Each row was made from one walk, in order. Every step used is in the known rows, and no mark comes twice. Write each row's walk.
Known rows:
pinod > mimufun > lusu > muda > fanad: |  57 |   9 |   5 |  26 |  31 | -10 | -27 |   3 | -22 | -24 |   5 |   1 |  23 | -25 | -10 |  18 | -28 |  14 | -29 | -33 |   5 |  34 |  -1 | -14 |  -3 |  36 | -10 |
pinod > rabogon > lusu: |   5 |  -6 |  13 | -23 |  12 |  13 |  27 |   1 |   3 |   3 | -12 |  -8 |   1 |  -3 | -10 |  -5 | -27 |  35 |  -7 | -13 |   5 |  30 |   5 |   6 |  -6 |  -3 | -22 |
pinod > mimufun > lusu: |  58 | -25 |  -5 |  -8 |  38 |  -5 | -22 |  -8 | -17 |   3 | -11 |  -6 |  17 | -26 |   8 |  19 | -24 |  35 |   0 | -12 |   2 |  46 |   4 | -21 | -15 |  35 | -13 |
rabogon > lusu > mimufun > fanad: |  31 |   1 | -15 |  -1 |   1 |  -6 | -30 |   5 |  12 |  17 |   0 |  15 |  -4 |  -6 | -14 |  16 | -21 |  15 | -29 |   4 | -14 |  19 |  45 |  -2 |  11 |   4 | -12 |
pinod > mimufun > fanad: | -11 | -28 | -13 |  -5 |  29 |  -2 | -31 |  -7 | -14 |  22 |   3 |  -7 |   7 | -23 | -23 |  21 | -24 |  14 |   0 | -10 | -22 |  27 |   6 |  -1 |  29 |  45 |  -5 |
muda > puti > rabogon > lusu > mimufun: | -25 | -14 | -13 |   7 | -24 |  38 |  15 |  23 |   3 |  -6 |   2 |  12 | -19 |  -6 |  12 | -17 | -15 |   3 |  -1 |  10 |  15 |  10 |  44 |  22 | -20 | -11 |  10 |
lusu > mimufun: |  11 |  -9 | -11 |   6 |  19 | -18 |  -9 |  14 |  -9 |  -2 |  -3 |  17 |   3 |  -2 |   1 |  42 | -19 |  32 | -12 |  -7 |   2 |  24 |  62 |  41 | -13 |  31 | -15 |
muda > puti > gove: | -54 | -36 | -23 |  -9 | -36 |  35 |  -3 |  24 | -16 |  -6 |  -2 |   7 | -14 | -15 |  44 |   8 | -10 |   2 |  24 | -46 |  13 |  34 |  22 |  37 | -14 |  20 |  13 |
zula > rabogon > lusu > muda > pinod > mimufun: |  14 |  24 |  58 |   9 |  29 | -19 |   7 |  14 |  24 |  -1 |  20 |  35 |   1 | -16 | -18 |  30 | -20 |  25 | -43 |  -1 | -11 | -17 |  26 |  -7 |   1 | -19 |   3 |
pinod > rabogon: | -16 | -20 |   7 | -11 |  22 |   1 |  37 |   2 | -10 |  -1 |  -5 |  -7 |   7 |  -8 |  -2 |  13 | -26 |  33 |   5 | -19 |  -2 |  44 |   8 |  33 |  -4 |  28 | -17 |
muda > fanad > mimufun > pinod > rabogon > lusu: |   9 | -21 | -24 | -20 |  -4 |   4 |  -4 | -31 |  -6 |  -5 |   7 | -16 | -17 | -32 | -15 | -13 | -18 |   2 | -13 | -38 |  31 |   4 | -14 |   9 |  36 |  18 |  21 |
rabogon > lusu > muda > zula > gove: |  26 |  69 |  20 |  -4 |  26 |  -9 |  -8 |  18 |  39 |  -8 |   0 |  28 | -12 |  11 | -14 |  13 | -18 |  26 | -57 | -23 |   1 |   1 |   7 |   5 | -32 | -24 |   9 |
fanad > mimufun: |   0 | -34 | -18 | -35 |  23 | -10 | -14 | -19 |  -5 |  26 |  -9 | -10 | -12 | -24 |   7 |  25 | -21 |  24 |  21 | -12 |  14 |  31 |  12 |  31 | -14 |  27 | -20 |
puti > muda > fanad > mimufun > lusu: |  57 | -39 | -34 |  10 |  63 |   0 | -12 |  -2 | -15 |   6 |  -1 | -23 |  -2 | -36 |   7 |   4 | -11 | -11 |   6 | -47 |  27 |  53 |  -3 |  10 |  17 |  43 | -15 |
zula > gove: |  -7 | -13 |  -8 | -18 |  25 | -15 |  -9 |   9 | -13 |  16 |  -8 |   4 |  12 |  -4 |  18 |  31 | -17 |  41 | -26 | -16 |  -8 |  26 | -15 |  30 |   2 |  33 |  -3 |
pinod > rabogon > lusu > mimufun > fanad: |  22 |  -1 |   3 |   3 |   7 |   3 |  19 |  -3 |  19 |   7 |   6 |   0 |   4 |  -6 | -29 |  -5 | -25 |  20 | -26 |  -3 | -20 |  24 |  42 |   6 |  16 |   5 | -16 |
lusu > muda > fanad > mimufun: |  -4 |   8 |  -4 |  10 |  18 | -14 | -19 |   1 | -16 | -11 |   9 |   3 |  -2 | -20 | -12 |  27 | -22 |  -3 | -15 | -41 |  17 |  21 |   6 |  38 |   4 |  32 | -16 |
zula > muda > pinod > mimufun > fanad: |   2 | -16 |  18 |   9 |  21 | -11 | -28 |  11 |   2 |   1 |  14 |  -2 | -21 | -29 | -16 |  44 |  -6 |  13 | -28 |   0 | -32 |   9 |  18 |   9 |  27 |  25 |  33 |
rabogon > lusu: |  11 |  -1 |  -4 | -28 |   6 |   5 | -20 |  11 |  -5 |  11 | -21 |   7 |  -8 |  -4 |   9 |  15 | -23 |  33 |  -6 |  -6 |  11 |  27 |   8 |  -1 | -15 |  -5 | -17 |
fanad > mimufun > lusu > muda: |  65 | -14 |   3 | -11 |  37 | -26 | -13 | -16 |  13 |   8 |  -8 |   1 |   9 | -30 |  23 |  12 | -26 |  19 |  -1 |  -7 |   9 |  57 |   5 |   0 | -34 |  19 | -18 |
fanad > mimufun > pinod > rabogon: |  -1 | -52 |  -7 | -32 |  26 | -18 |  16 | -34 |   7 |  13 |  -3 | -13 | -10 | -31 |   6 | -11 | -23 |  20 |  13 | -16 |  14 |  21 |  -1 |  22 |   8 |  28 |  25 |
puti > gove: | -40 | -38 | -13 | -13 | -30 |   3 |   3 |  15 | -15 |  -8 | -15 |  -4 |   6 |  -3 |  11 |  17 |  -8 |  16 |  10 | -35 |   6 |  44 |  29 |  27 |  -9 |  40 | -16 |
mimufun > pinod > rabogon > lusu > muda > fanad: |   2 |   4 |  12 |   8 |   6 |  -5 |  10 |   4 |   0 | -29 |   5 |   9 |  -2 | -10 |  -6 | -20 | -27 |   7 | -39 | -30 |  13 |   5 | -13 |   0 |  25 |   8 |  34 |
pinod > rabogon > lusu > muda > fanad > mimufun: |  15 |  17 |  17 |  -2 |  11 |   9 |  23 | -11 |   8 | -11 |   6 | -15 |   0 | -15 | -32 | -10 | -29 |   7 | -24 | -34 |  14 |  10 |   6 |  11 |   5 |  -1 | -23 |
lusu > muda > zula: |   0 |  58 |  15 |  13 |  35 | -19 |   0 |  22 |  26 | -21 |   6 |  36 | -20 |   5 |  -8 |  35 | -19 |  16 | -25 | -29 |   4 |  28 |  24 |  37 | -39 |   4 |   8 |
rabogon > lusu > muda > pinod > mimufun: |  17 |  21 |  28 |  -6 |  22 | -10 | -23 |  21 |  18 |  -8 |  -2 |  24 |  -1 | -20 | -17 |  26 | -24 |  16 | -19 |   0 |   2 |  -2 |  21 |  -9 |  -9 | -18 |  16 |
puti > muda > pinod > rabogon > lusu > mimufun > fanad: |  26 | -24 |  -3 |  21 |  55 |  -7 |  24 |  21 |  37 |  11 |  14 |   7 |  -4 | -28 | -27 |   3 |  -8 | -11 | -10 |  -3 | -16 |  24 |  50 |  12 |  37 |   4 |  25 |
pinod > rabogon > lusu > muda > zula: |  18 |  57 |  32 |   2 |  25 |   1 |  38 |   8 |  41 | -20 |   4 |  13 | -13 |   6 | -30 |  -5 | -25 |  24 | -32 | -26 |   1 |  19 |  20 |  10 | -28 | -24 |  -4 |
lusu > muda > pinod: | -13 |  10 |  19 |   7 |  27 | -29 | -11 |  32 |  11 | -15 |   3 |  40 |  -4 | -19 |  11 |  48 | -16 |  10 |  -5 |  -1 |  -1 |  29 |  17 |  37 | -12 |   8 |  25 |

Which walk is each row?
|  11 | -24 |   9 |  -2 |  61 |   3 |  33 |  28 |  22 |   3 |  -3 |   0 |  -9 | -24 |  -8 |   3 | -13 |   4 |   9 | -12 |   6 |  29 |  18 |  13 |  15 |  -5 |  18 |
puti > muda > pinod > rabogon > lusu
|  57 |  15 |  -1 |  27 |  20 | -16 | -23 |  15 | -16 | -28 |   1 |  18 |  16 | -17 |  20 |  21 | -21 |   7 | -32 | -28 |  10 |  62 |  -9 |   4 | -10 |  30 |  -9 |
mimufun > lusu > muda > fanad
|  -4 | -35 | -10 |   3 |  67 | -13 |   0 |  36 |   4 |   7 |  -4 |  15 | -12 | -27 |  13 |  34 |  -5 |   2 |  20 | -13 |   8 |  37 |  17 |  33 |  10 |  22 |  26 |
puti > muda > pinod
| -26 |   1 |  22 |   8 |  -9 |   2 |  24 |  29 |  21 | -18 |  -5 |  21 |  -5 |  -8 | -15 |  -7 | -10 |  -2 | -12 |  30 |   7 |  17 |  22 |   3 | -10 | -13 |  14 |
puti > rabogon > lusu > muda > pinod
| -42 | -21 | -11 |  -8 | -23 |  50 |  13 |  23 |  -3 |   1 |  -3 |   6 | -21 | -10 |  23 | -23 | -16 |   3 |  14 |   7 |  19 |  23 |   5 |  12 | -16 | -12 |  12 |
muda > puti > rabogon > lusu
|   9 |   6 |  31 | -12 |  14 |  -6 |  10 |   6 |   3 |  16 |   3 |  20 |  -6 |  -2 |   6 |  20 | -19 |  42 | -30 |  -5 |  -2 |  11 |  13 |   2 |  -6 |  -5 | -28 |
zula > rabogon > lusu
| -19 | -15 |  -1 |   9 | -16 |   2 |   8 |  -6 |   6 | -18 |   3 |  -6 | -10 | -15 | -24 | -38 | -15 | -16 | -25 |   2 |  25 |  -1 |   2 |  -6 |  13 |   7 |  20 |
puti > rabogon > lusu > muda > fanad > mimufun > pinod
|  -5 | -30 | -40 | -15 |   5 |  -9 | -34 | -24 | -24 |  -1 |   7 |  -3 | -20 | -35 |   4 |  15 | -13 |  -3 |  -1 | -40 |  32 |  12 | -13 |  30 |  33 |  44 |  28 |
muda > fanad > mimufun > pinod
|   7 |  15 |  37 |  -3 |  21 |   0 |  33 |  15 |  13 | -10 |  -7 |   2 |   9 |   3 | -14 |  -9 | -34 |  29 | -23 | -12 |  -3 |  25 |  11 |   4 | -17 | -11 | -23 |
pinod > rabogon > lusu > muda
|  14 | -39 |  -5 | -42 |  15 |  -6 |   9 | -35 |  17 |  15 |  -8 | -14 | -14 | -26 |   0 | -24 | -27 |  22 |   3 | -11 |  18 |  10 |  -3 |  -1 |   7 |   3 |  21 |
fanad > mimufun > pinod > rabogon > lusu
|  22 | -10 |  12 |  -4 |   2 |   5 |   1 | -18 |  -8 | -16 |  10 | -33 | -31 | -19 | -14 | -12 | -12 |  15 | -49 | -37 |  12 | -13 |  -3 |   5 |  25 |  11 |  17 |
zula > muda > fanad > mimufun > pinod > rabogon > lusu
|  37 |  68 |  19 |  10 |  18 | -13 |  16 |   2 |  47 |  -5 |  22 |  39 | -34 |   7 | -25 |  34 |  -8 |  33 | -52 | -22 |   3 |  -7 |  63 |  21 | -23 | -20 |  -6 |
muda > zula > rabogon > lusu > mimufun
|   4 |  -6 |  26 |  -7 |  21 | -16 |  18 |   4 |  12 | -14 |  -6 |  15 |   1 |  -6 |   6 | -25 | -31 |  23 | -31 | -11 |   3 |  12 |  -4 |  -6 |   1 |  -4 |  31 |
mimufun > pinod > rabogon > lusu > muda
|   0 |  65 |  43 |  27 |  41 | -27 |  25 |  19 |  35 | -16 |  24 |  46 | -19 |   6 |  -9 |  36 | -17 |  24 | -45 | -31 |  -7 |  13 |  30 |  37 | -30 |   0 |  -1 |
lusu > muda > zula > rabogon
| -28 | -20 | -23 |  14 | -28 |  39 |   3 |  17 |  13 |   8 |  13 |  13 | -19 | -13 |   3 | -22 | -13 | -11 |  -5 |  14 |  -3 |  17 |  37 |  11 |   7 |  -4 |  17 |
muda > puti > rabogon > lusu > mimufun > fanad
| -28 | -23 |  18 |  -1 | -24 |  15 |  25 |  13 |  18 | -25 |   3 |  11 |  -6 |  -9 |  25 | -44 | -22 |   3 | -15 | -34 |   8 |   5 |   6 |  -2 |   0 |  -9 |  52 |
mimufun > pinod > rabogon > lusu > muda > puti > gove
|  11 |  20 |  22 |  -7 |  16 |  -9 | -16 |  24 |   5 |  -4 | -14 |  19 |   1 |   4 |   3 |  12 | -30 |  26 | -26 |  -7 |   4 |  22 |  12 |  -2 | -27 | -13 | -17 |
rabogon > lusu > muda
|  13 |  16 |  17 |   2 |  21 | -10 | -35 |  13 |  26 |   4 |   7 |  24 |   0 | -26 | -26 |  19 | -21 |   0 | -22 |   6 | -17 |   5 |  12 | -19 |  17 | -12 |  23 |
rabogon > lusu > muda > pinod > mimufun > fanad
|  33 |   5 |  -7 |  -9 |   5 |  -4 | -18 |  13 |   3 |   3 | -12 |  15 |  -3 |   1 |  -6 |  22 | -22 |  33 | -24 |  -4 |   8 |  13 |  56 |   9 | -18 |  -4 | -20 |
rabogon > lusu > mimufun
|  37 |  62 |   8 |  16 |  16 | -13 |   6 |  -4 |  54 |   9 |  32 |  42 | -34 |   1 | -32 |  27 |  -7 |  19 | -57 | -17 | -16 |   1 |  57 |  12 |   2 | -14 |   1 |
muda > zula > rabogon > lusu > mimufun > fanad
|   7 | -15 | -25 |  13 |  15 | -19 | -21 |   7 |   1 |  13 |   8 |  18 |   2 | -11 |  -7 |  34 | -17 |  12 | -18 |  -1 | -23 |  35 |  52 |  30 |  17 |  39 |  -6 |
lusu > mimufun > fanad
|  -9 |   2 |  15 |  16 |  33 | -25 | -26 |  17 |  14 |  -2 |  16 |  29 |   5 | -32 | -21 |  39 | -19 |  -3 | -12 |   0 | -24 |  19 |  15 |  12 |  22 |  23 |  32 |
lusu > muda > pinod > mimufun > fanad
|  72 |  46 |  40 |  27 |  56 | -22 |   8 |  -3 |  27 | -15 |  20 |  25 |   5 | -14 | -13 |  22 | -21 |  29 | -45 | -25 |  -9 |  23 |  21 | -15 | -30 |   9 |  -5 |
pinod > mimufun > lusu > muda > zula > rabogon
| -27 | -21 |   0 | -11 | -15 |  19 |  22 |  11 |  -1 |   0 | -17 |  -4 |  -2 |   2 | -12 | -19 | -14 |  16 |  -3 |  22 |  12 |  27 |  12 |  -2 | -10 |   2 | -17 |
puti > rabogon > lusu
|  10 |  24 |  53 |   8 |  23 | -19 |  14 |  18 |  12 |   4 |   8 |  30 |   2 |   5 |   3 |  16 | -25 |  35 | -48 |  -8 |  -8 |   6 |  16 |   0 | -16 | -13 | -28 |
zula > rabogon > lusu > muda
|   3 | -25 |   7 | -24 |  10 |  -5 |  14 |  -5 |   5 |  -3 | -11 |   4 |  -6 | -12 |   9 | -22 | -29 |  30 | -13 |  -9 |   9 |  15 | -10 |  -5 |  10 |   3 |  32 |
mimufun > pinod > rabogon > lusu
|  -2 |  20 |  15 |  -7 |   7 |  20 | -21 |  31 |   5 |  -3 |  -5 |  25 | -12 |  -6 |  29 |   4 | -31 |  15 | -14 | -16 |  10 |  13 |   5 |   7 | -31 | -26 |   5 |
rabogon > lusu > muda > puti
|  12 | -24 | -16 |   4 |  17 | -33 | -20 |   6 |  -7 |  -8 |  -1 |  27 |  -4 |  -9 |  18 |  25 | -18 |  26 | -20 |  -6 |   6 |  12 |  50 |  31 |   1 |  34 |  32 |
lusu > mimufun > pinod
|  19 |  59 |  21 |  -7 |  18 |  -4 |  14 |   1 |  38 |   1 |  15 |  34 | -36 |   4 | -13 |  28 |  -9 |  34 | -38 | -25 |   5 |   6 |  23 |  13 | -21 | -22 |  -2 |
muda > zula > rabogon > lusu
|  20 |  59 |  35 |   1 |  29 |  -2 |  41 |   7 |  45 | -14 |   8 |   8 |  -2 |  10 | -28 |  -7 | -24 |  31 | -56 | -26 |  -9 |   7 |   7 |  10 | -21 | -20 |   4 |
pinod > rabogon > lusu > muda > zula > gove
|  16 |  -1 |  -2 |   1 |   2 |  -7 |  11 |   3 |  37 |   3 |  16 |  23 |  -7 | -29 | -25 |  22 | -11 |   5 | -15 |   9 | -18 |  20 |  42 |  16 |  30 |  -5 |  28 |
muda > pinod > rabogon > lusu > mimufun > fanad
|   9 | -28 |  -5 |   9 |  20 | -27 |  20 |   0 |   2 | -14 |   4 |  13 |   2 |  -9 |   2 |   6 | -21 |  29 | -21 | -12 |  -1 |  14 |  48 |  32 |   7 |  32 |  29 |
lusu > mimufun > pinod > rabogon
|  23 |  67 |  19 |  -2 |  20 |  -5 | -10 |  20 |  36 | -15 |  -3 |  31 | -24 |   8 | -14 |  15 | -21 |  21 | -34 | -21 |  10 |  13 |  20 |   5 | -41 | -27 |   1 |
rabogon > lusu > muda > zula
| -14 |  21 |   4 |  25 |  16 | -12 | -18 |  27 | -27 | -26 |   7 |  18 |   5 |  -6 |  -3 |  34 | -23 |   3 | -28 | -39 |  11 |  27 |   3 |  39 |   4 |  34 |  -9 |
lusu > muda > fanad
|  27 |  21 |  12 | -20 |  29 | -16 |  19 | -30 |  53 |  -6 |   7 |   5 | -28 | -17 | -19 | -24 | -24 |  10 | -19 | -26 |  17 |  -1 |  11 |   3 | -14 | -17 |  40 |
fanad > mimufun > pinod > rabogon > lusu > muda > zula
| -15 | -37 |   1 | -14 |  21 | -14 |  20 |  -4 |  -6 |  -6 |  -4 |   6 |  -4 | -13 |  17 |  -7 | -25 |  28 |  -2 | -12 |   5 |  27 |  -9 |  20 |  14 |  30 |  34 |
mimufun > pinod > rabogon
|  10 |  13 | -13 |   9 |  75 |  -3 |  11 |  25 |  21 |   0 |  -1 |   7 | -29 |  -1 |  -7 |  20 | -10 |   7 |   3 | -41 |  13 |  37 |  24 |  32 | -17 |  17 |   7 |
puti > muda > zula
|  39 |  51 |  14 |   8 |  17 | -24 |   9 |  -2 |  49 | -11 |  25 |  49 | -39 |   3 | -12 |  18 |  -7 |  29 | -58 | -20 |   6 | -16 |  52 |  13 | -12 | -18 |  33 |
muda > zula > rabogon > lusu > mimufun > pinod
|  -3 | -14 | -36 | -14 |   6 |   3 | -26 | -15 | -27 |   4 |   4 | -12 | -14 | -30 |  -8 |  33 | -15 |   2 |   6 | -42 |  28 |  25 |   0 |  42 |  19 |  42 | -15 |
muda > fanad > mimufun
|  15 | -22 |  17 | -24 |  23 | -18 |  15 | -25 |  25 |   5 |  -3 |  -4 |  -4 | -21 |  -3 | -27 | -30 |  16 | -11 | -11 |  12 |   5 |   3 |  -2 |  -3 |  -2 |  21 |
fanad > mimufun > pinod > rabogon > lusu > muda
|  13 |   4 |  39 |  -5 |   9 |  -1 |  21 |  19 |  17 | -14 |   4 |  -6 | -26 | -14 |  -4 |  22 |  -9 |  30 | -34 |  -2 | -10 |  10 |  20 |  14 |   0 | -13 |  19 |
zula > muda > pinod > rabogon > lusu
|  -6 | -27 |  -6 |   6 | -16 |   0 |  16 |   7 |   8 | -11 |  -7 |   9 |  -4 |   1 | -12 | -26 | -13 |  12 | -23 |  29 |  13 |   4 |  47 |  -1 |  -1 |   5 |  19 |
puti > rabogon > lusu > mimufun > pinod
